Each row was made from one path, in order. Every step used is in the known rows, and no mark comes twice. Write each row's path.
Known rows:
w-q-s: [ 17.5  -7.0  36.3 -21.1 -24.6 -19.4  22.2  -5.6  -4.6 -20.8  31.3 -20.7
 -19.4 -17.1  -7.8 -21.4   5.5 -10.8 -12.8  15.3 -34.2  18.7  24.3  10.7
  28.5 -10.9  -8.9]
t-j-w-q-s-p: [ 30.2   1.0  27.1  22.2 -17.4   1.9  24.3 -10.9  -9.9 -35.0 -16.9 -18.4
  -7.9 -17.8 -13.9  -4.9  30.9 -47.4   4.5   9.2 -13.8  11.2   2.2  53.6
  11.8 -35.9  -1.2]
t-q-s: [ -9.0  -1.0  -0.5 -29.2  -1.4  23.0   2.3   7.2  -2.7 -15.8   3.8 -10.7
  -9.9 -10.5  -4.0  10.8   7.7  -9.4 -25.3  15.3 -12.7   7.2   8.0  28.1
 -10.3 -26.3  -7.8]
s-p-j-w-q-t: [  1.0  -8.8   3.3  14.8 -29.4  -3.0  40.9  12.5  -7.7 -24.7 -33.7 -18.0
  16.9 -41.6   3.8   4.4  -2.9 -14.0   3.9 -13.0  -5.3 -23.9  -5.7  42.2
  13.2 -20.9   1.0]
j-w-q-s: [ 12.2  -5.1  30.9  -7.9 -17.7 -15.2  38.1   5.9  -3.1 -36.4  19.6  -4.2
 -20.2 -25.9 -15.2 -20.5  -8.2 -25.3  11.5  -6.8 -31.9   8.5  16.4  16.3
  26.7 -29.5  12.4]
s-p-j-w-q: [ 18.0 -11.3   4.7  44.8 -19.0  -9.6  33.6   5.2 -20.6 -41.0 -33.6   6.5
  17.1 -24.9   9.9 -13.6  22.5 -22.4  27.9  -7.3 -15.3 -30.8 -15.3  41.2
   9.5 -21.1  21.6]
w-q-t: [ -1.0 -12.2  28.8 -48.6 -31.8 -10.7  24.9   6.3  -0.4 -12.6  15.6 -33.5
 -16.7 -17.2  -3.2   0.9 -18.5   1.2 -17.4   7.5  -7.5   8.6  19.1  -7.2
  31.1  -5.5 -11.6]
s-p: [ 11.7   3.4  -7.0  31.2  -6.6  -8.4  -2.4 -19.9  -7.3  -8.3 -26.4  -5.4
  21.1   4.2  16.5  14.3  16.9   3.1 -13.4  -6.9   6.3 -11.3 -18.9  23.5
   5.9   9.0   3.3]
q-t-j-w: [-14.2   7.4  -4.5 -13.4   8.9  37.0  12.9  19.3  10.7   8.4 -22.0 -15.7
  -9.6 -18.0 -27.8  19.6 -17.0 -33.1   4.3  -8.1  24.7   9.7   5.8  19.1
 -16.9 -34.9 -14.2]
q-p-j: [-21.2 -11.8   5.5   1.0  -1.9  10.2  -3.2  21.1  -0.5  32.4 -10.4   6.7
   6.8 -19.6  10.0   2.2  12.5   0.4  -0.9  25.0 -19.3   3.0   8.5  38.3
 -12.4  -5.1 -16.7]
x-q-s-y: [ 15.0  22.8 -13.3   3.8  -3.2 -33.1  -5.0  -6.9  22.2  -2.3  -8.0  18.7
  -3.7 -35.3   4.8  -3.2   4.7   0.0   1.0 -20.7 -23.5  17.2  42.5  40.7
   8.6   8.0 -10.9]
s-y: [ 17.1   6.5  -9.2  18.1   9.6 -22.8   1.9  12.3  -2.0 -16.7 -21.9  19.5
  -4.9 -10.4   2.2  16.5  -2.9  -0.8   3.7 -16.6  15.3  -3.7   8.8  17.4
 -17.0   5.8  -4.9]
y-s-j-w-q-t: [ 23.6  -1.1   9.2  -9.1 -27.0  -8.3  42.0   7.5 -18.0   6.4 -30.8 -13.4
  -1.9 -24.9  -3.9  36.0  -6.5   5.2 -27.9  -7.7  -8.8  -4.8  -1.4  13.2
  56.7  -0.3  31.8]
q-p-s: [-11.7 -26.1  11.1 -20.3   2.3  -1.9   2.9  18.9   3.9  19.3 -20.5  -3.7
  13.9   5.4   8.9  19.3  -6.3  21.6   2.5   2.9 -21.1  30.6  -8.9  41.7
  -6.1  -7.5 -19.7]
j-w-q-p-s: [ -1.6 -41.2  35.0 -22.9 -11.4 -12.8  38.1  29.9  -9.3 -24.8 -14.2   4.7
  -0.5  -6.6   4.1   4.0  -9.5  -1.9  32.2  -6.6 -32.4  23.3  -7.7  42.1
  17.5 -30.6  11.6]
y-w-q-s-p-j: [ 32.2  -0.7  46.2  22.6 -41.6 -42.4  29.0 -10.7 -24.5 -27.4  -7.5 -34.3
  21.9 -22.6   3.3 -24.7  29.7  -9.8 -11.2  27.1 -28.0  -6.9  11.8  38.9
   9.2   3.6  -2.4]
y-s-p-q-t: [ -8.2 -10.1  -4.2  -2.5 -14.5  11.9  -2.3 -33.8  -5.4   7.2 -39.7 -25.5
  32.5 -36.2   5.3  46.5  15.0  35.4 -57.6  -8.3  20.7 -10.2 -20.8  32.5
  12.5   6.2  -1.0]
y-s-p-j-w: [ 18.4   3.7 -12.8  74.9   7.6  -1.2  17.2  -9.5  -9.1   2.5 -56.4   4.9
  26.1 -26.9  17.3  22.1  31.1  -7.6   1.9 -18.5  -4.3 -33.8 -27.4  42.7
   2.7  -0.4  18.9]
p-j-w: [ -6.0   0.9 -20.1  36.3   9.9  15.9  17.2  24.3   1.9  -5.3 -25.2  22.2
  10.7 -25.2  -7.0  -9.9  -3.6 -19.4  34.6 -14.7  -3.4 -23.2  -7.8  25.1
 -23.5 -23.6   9.7]
q-s-p: [ 10.4  10.8   0.4  26.7 -10.5 -12.5   0.4 -23.4   0.4  -2.4 -13.0 -18.8
  17.1 -10.5   5.2  10.6  14.0  -1.6 -30.9  -5.2 -10.9   4.1  -2.4  38.5
   9.2  -0.2 -18.6]
t-q-p-s-y: [ -5.2 -27.5  -3.8 -24.6  15.4   5.5   3.9  44.7 -12.3 -22.3 -50.8  18.1
   5.3  -2.0  15.8  52.7   1.7  18.4  -1.0  -0.6   0.6  20.7  -7.2  70.9
 -36.0 -19.7 -11.4]
w-q-p-s-y: [ 21.1 -33.6  33.6 -20.4 -11.2 -39.9  23.5  32.4 -13.5 -26.4 -26.8   7.6
  -6.5  -8.5  14.8  20.5   0.4  15.0  12.7  -1.0 -21.9  29.2   7.6  54.3
   2.4  -4.6 -13.3]

Which path is each row?
[  0.5  -4.0 -28.3 -17.8 -14.0  -2.0 -12.2   8.6   6.1  41.8 -47.6  25.1
  38.2  -0.8  21.4  22.2  10.3  40.4   7.0  -3.0 -42.4  29.9   1.8  71.0
  25.7  11.7   3.7] | x-q-p-s-j
[ 17.8  -0.1  34.0  -4.7  -7.3   8.3  28.7   9.1  -1.0 -27.5   9.6 -10.7
 -28.7 -21.4 -28.5 -19.0  14.2 -48.3  14.5  15.2 -19.1  21.0  20.0  31.4
   6.6 -42.8  -2.7] | t-j-w-q-s
[ 21.9   4.4  -6.8  58.9  -0.5  -4.9   1.8 -22.5  -8.9  16.6 -47.2 -14.0
  28.0 -17.2  23.9  20.5  42.0   6.6 -22.9   3.9  -3.9 -25.2 -19.4  40.0
   6.9  18.0  -1.3] | y-s-p-j
[ -6.2 -22.9 -23.5 -33.7  -4.0  29.2  -2.6  35.1 -24.6  12.9 -62.8  15.5
  29.0  14.2  13.9  51.7   7.7  33.8 -17.1  15.0 -17.1  15.1 -24.2  76.0
 -12.3 -18.5   2.2] | t-q-p-s-j
[ 17.4  -0.8 -37.5  26.7   5.0   5.9  18.6  29.5  -9.1  -1.0 -65.8  28.0
  39.2   6.4  -6.1  27.4 -15.2  18.2  23.7 -37.1  -3.8  -4.8 -32.7  50.9
 -11.1 -18.5  17.6] | p-s-j-w
[-12.9 -17.4  -1.2 -29.4  -4.8  -7.3  -8.0   5.0  17.9  24.3 -14.9   7.8
  19.6  -8.8  21.5   4.3   6.2  25.6  19.3  -4.2 -39.6  34.7  10.7  48.7
  16.6   1.7  -8.6] | x-q-p-s
[ 27.2  12.3 -12.4  25.2  -3.4  -4.5  -2.7  -9.6 -16.3  32.0 -38.0   3.6
  14.4   3.3   8.6  36.2  21.6  19.8 -33.1   5.0  -7.1  -3.2 -11.6  16.9
  27.3  24.5  21.0] | y-s-j
[ 33.8   6.0  25.2  10.5   1.1 -13.6  28.9  23.7  -7.2 -44.6 -13.6   6.9
 -33.4 -30.1 -26.7  -1.3  11.9 -49.0  17.8  -3.4  -5.2  17.3  30.2  47.8
 -11.1 -37.0  -7.5] | t-j-w-q-s-y
[ 22.6  -2.5  17.5  25.5 -32.3 -17.9  18.8 -10.5  -9.4 -18.7 -10.4 -21.7
  12.0 -31.6   9.8 -16.3  33.1  -8.3 -15.7  15.6 -35.4  -7.7   8.4  54.3
  13.9  -9.0 -20.7] | w-q-s-p-j
[-17.9  11.0 -11.0 -39.4 -17.6   0.9  -3.1  -7.7  27.1  21.2   4.6 -11.8
   2.2 -27.2   5.8   2.7 -15.2  10.3  -5.9 -11.9 -11.3  12.6  28.2   4.6
  27.9   7.6  -7.4] | x-q-t
[-32.4 -19.6  -2.8 -23.0   1.7  38.6  -2.5  33.2 -12.8   9.3 -19.8   8.2
   1.6 -16.9  13.0  14.7  23.0  -4.6  -8.9  36.7 -16.1  -1.5   1.7  51.2
 -23.6 -23.4  -6.8] | t-q-p-j
[ 28.2   6.1   8.4  -9.1 -34.3 -17.5  19.2   4.3 -16.4  -2.5  -0.6  -4.5
   1.4 -10.6  -5.9  -3.3   9.8   6.5 -27.2  15.3 -33.6  13.2  16.6  34.0
  37.2  -2.9   2.2] | w-q-s-j
[  7.2 -12.8  11.1  14.6 -11.2  -2.1  35.7  24.6 -10.9 -33.2  -6.9  13.7
  -3.8 -29.1  -3.2 -27.0   5.2 -23.5  38.8  -0.1 -20.8 -20.1   3.4  19.3
   2.3 -27.3  18.1] | p-j-w-q
[ 19.9 -16.8  28.1   2.6 -19.3 -17.1  30.4   8.9 -30.1  12.5 -27.2  12.7
  -8.4 -14.4  10.4  28.5  19.3   1.2 -14.5  15.5 -34.3   9.6  -3.4  34.3
  58.6   2.5  45.4] | y-s-j-w-q-p
[ 25.1 -14.6  57.0 -21.0 -33.2 -38.7  26.1  -2.0 -29.8 -36.6  20.3 -22.7
  -7.6   6.4  -3.1 -24.5   9.0  -5.7  10.4  27.7 -10.0   4.0  11.8 -20.6
  20.7  10.2  27.9] | y-w-q
[ 19.2  -8.7  24.9  -2.0  -3.9  14.3  26.7  13.4 -12.3 -33.0  -4.2   0.1
 -27.1  -7.7 -19.1 -15.9  14.3 -44.6  33.6  11.3  -3.2   6.7   6.3  15.4
   4.6 -34.0  13.6] | t-j-w-q
[ 22.5 -27.4  30.0  -5.9   6.5 -11.2  28.9  46.2 -14.2 -33.4 -47.1  17.4
 -14.9 -12.0  -6.8  21.7   8.4 -23.1  39.9  -1.3  -8.0  32.8   5.0  76.4
 -19.6 -35.5  -9.0] | t-j-w-q-p-s-y
[ -6.4 -11.5  23.7 -33.6 -21.7  -5.6  41.9  18.7  -1.8 -30.2   6.5 -15.5
 -15.6 -26.4 -12.4   0.4 -30.6 -16.3   7.4 -14.3  -4.8   1.1  10.5  -2.5
  28.7 -23.9  13.1] | j-w-q-t
[  9.2  20.2 -23.1  27.4  -1.8   2.5  14.3  11.5  -7.1   9.4 -30.5  21.0
  18.5 -15.2 -16.9  14.8 -10.5  -5.1  -7.7 -19.3 -13.7   0.1  -1.2  43.7
   7.0 -16.5  12.4] | q-s-j-w
[-34.8 -15.0  -7.7 -42.3 -15.4  26.4  -1.9   2.2   4.9   4.7  -6.2  -8.4
  19.1 -35.4 -19.5  13.9 -19.2  26.8 -26.3  -5.2  23.2  -0.8  -0.2  14.1
 -13.2 -17.7 -11.6] | p-q-t
[-31.5  -9.0 -12.7 -26.6   5.8  56.0   2.1  15.1   4.8  -2.5 -26.8   1.0
  10.4 -38.9 -41.3  16.4 -11.3 -12.4   1.3  -6.8  35.7   3.6  -2.6  34.6
 -35.7 -48.7  -6.4] | p-q-t-j-w
[-10.5   8.0   3.6 -28.2   0.5  30.5  -4.8   8.5  12.7  21.6  -9.6 -33.4
 -10.9  -8.8 -18.9  20.0  -4.7 -16.7 -19.1  13.0  21.9  17.8  15.0  14.2
 -12.5 -16.1 -34.3] | q-t-j
[ -4.8   3.6 -25.5  35.4   1.5  29.3  16.4  11.2 -10.4 -30.5 -44.4   4.3
  23.8 -34.6   1.9  14.0  21.5 -24.4  -5.3  -9.2  -9.1 -25.8 -16.5  75.3
 -26.6 -43.9   5.0] | t-q-s-p-j-w
[-16.6  16.6 -16.3 -24.2   2.1  29.5   2.2   4.3  27.1  15.8 -17.2  -5.5
  -5.4 -30.3 -15.8   3.5  -5.3 -27.6  19.7 -15.8   2.6  15.0  24.9  23.3
   7.8 -25.0  -2.9] | x-q-t-j-w
[ -8.1 -25.6  42.0 -20.6 -16.0 -11.7  31.3  17.7 -16.2 -22.0   8.4   9.4
 -20.6 -17.8   3.1  -5.2  -1.1 -21.8  19.1   9.9 -25.4  13.4   8.3  16.1
  31.9 -21.0  25.4] | j-w-q-p
[  5.9 -13.9  16.2  -8.6 -23.0  -9.6  29.5  23.6 -30.2  -2.5 -19.4  23.5
  -0.5  -9.5   1.9  11.2   2.9  -5.4   6.5  11.8 -26.5   8.6   0.5  38.7
  38.6 -11.5  38.2] | s-j-w-q-p
[  2.3   5.3  -1.4  16.7  19.0  30.0   6.3  14.3   0.0  -6.6 -20.6   8.9
 -10.2  -5.0 -22.0   2.2   7.3 -40.2  28.1  -1.5  14.8   2.3  -2.7  20.7
 -21.2 -31.9   4.1] | t-j-w
[ 18.2 -16.1  55.7  -4.2 -25.4 -50.2  25.3  34.2 -35.0 -19.0 -13.0   3.4
  -3.9 -24.2   8.0  -6.0  14.6  -7.8  13.7  34.4 -14.8   6.6  29.8  36.8
  -6.9  10.3   5.7] | s-y-w-q-p-j
[ 24.5  -1.7  -2.5   9.7 -19.9  -6.8  30.2  17.7 -26.9 -25.3 -25.3  23.6
   4.2  -6.0  -6.4   0.4   0.3  -6.2  16.1  -5.6 -14.5  -9.2  -7.6  20.1
  29.2 -13.6  41.8] | s-j-w-q
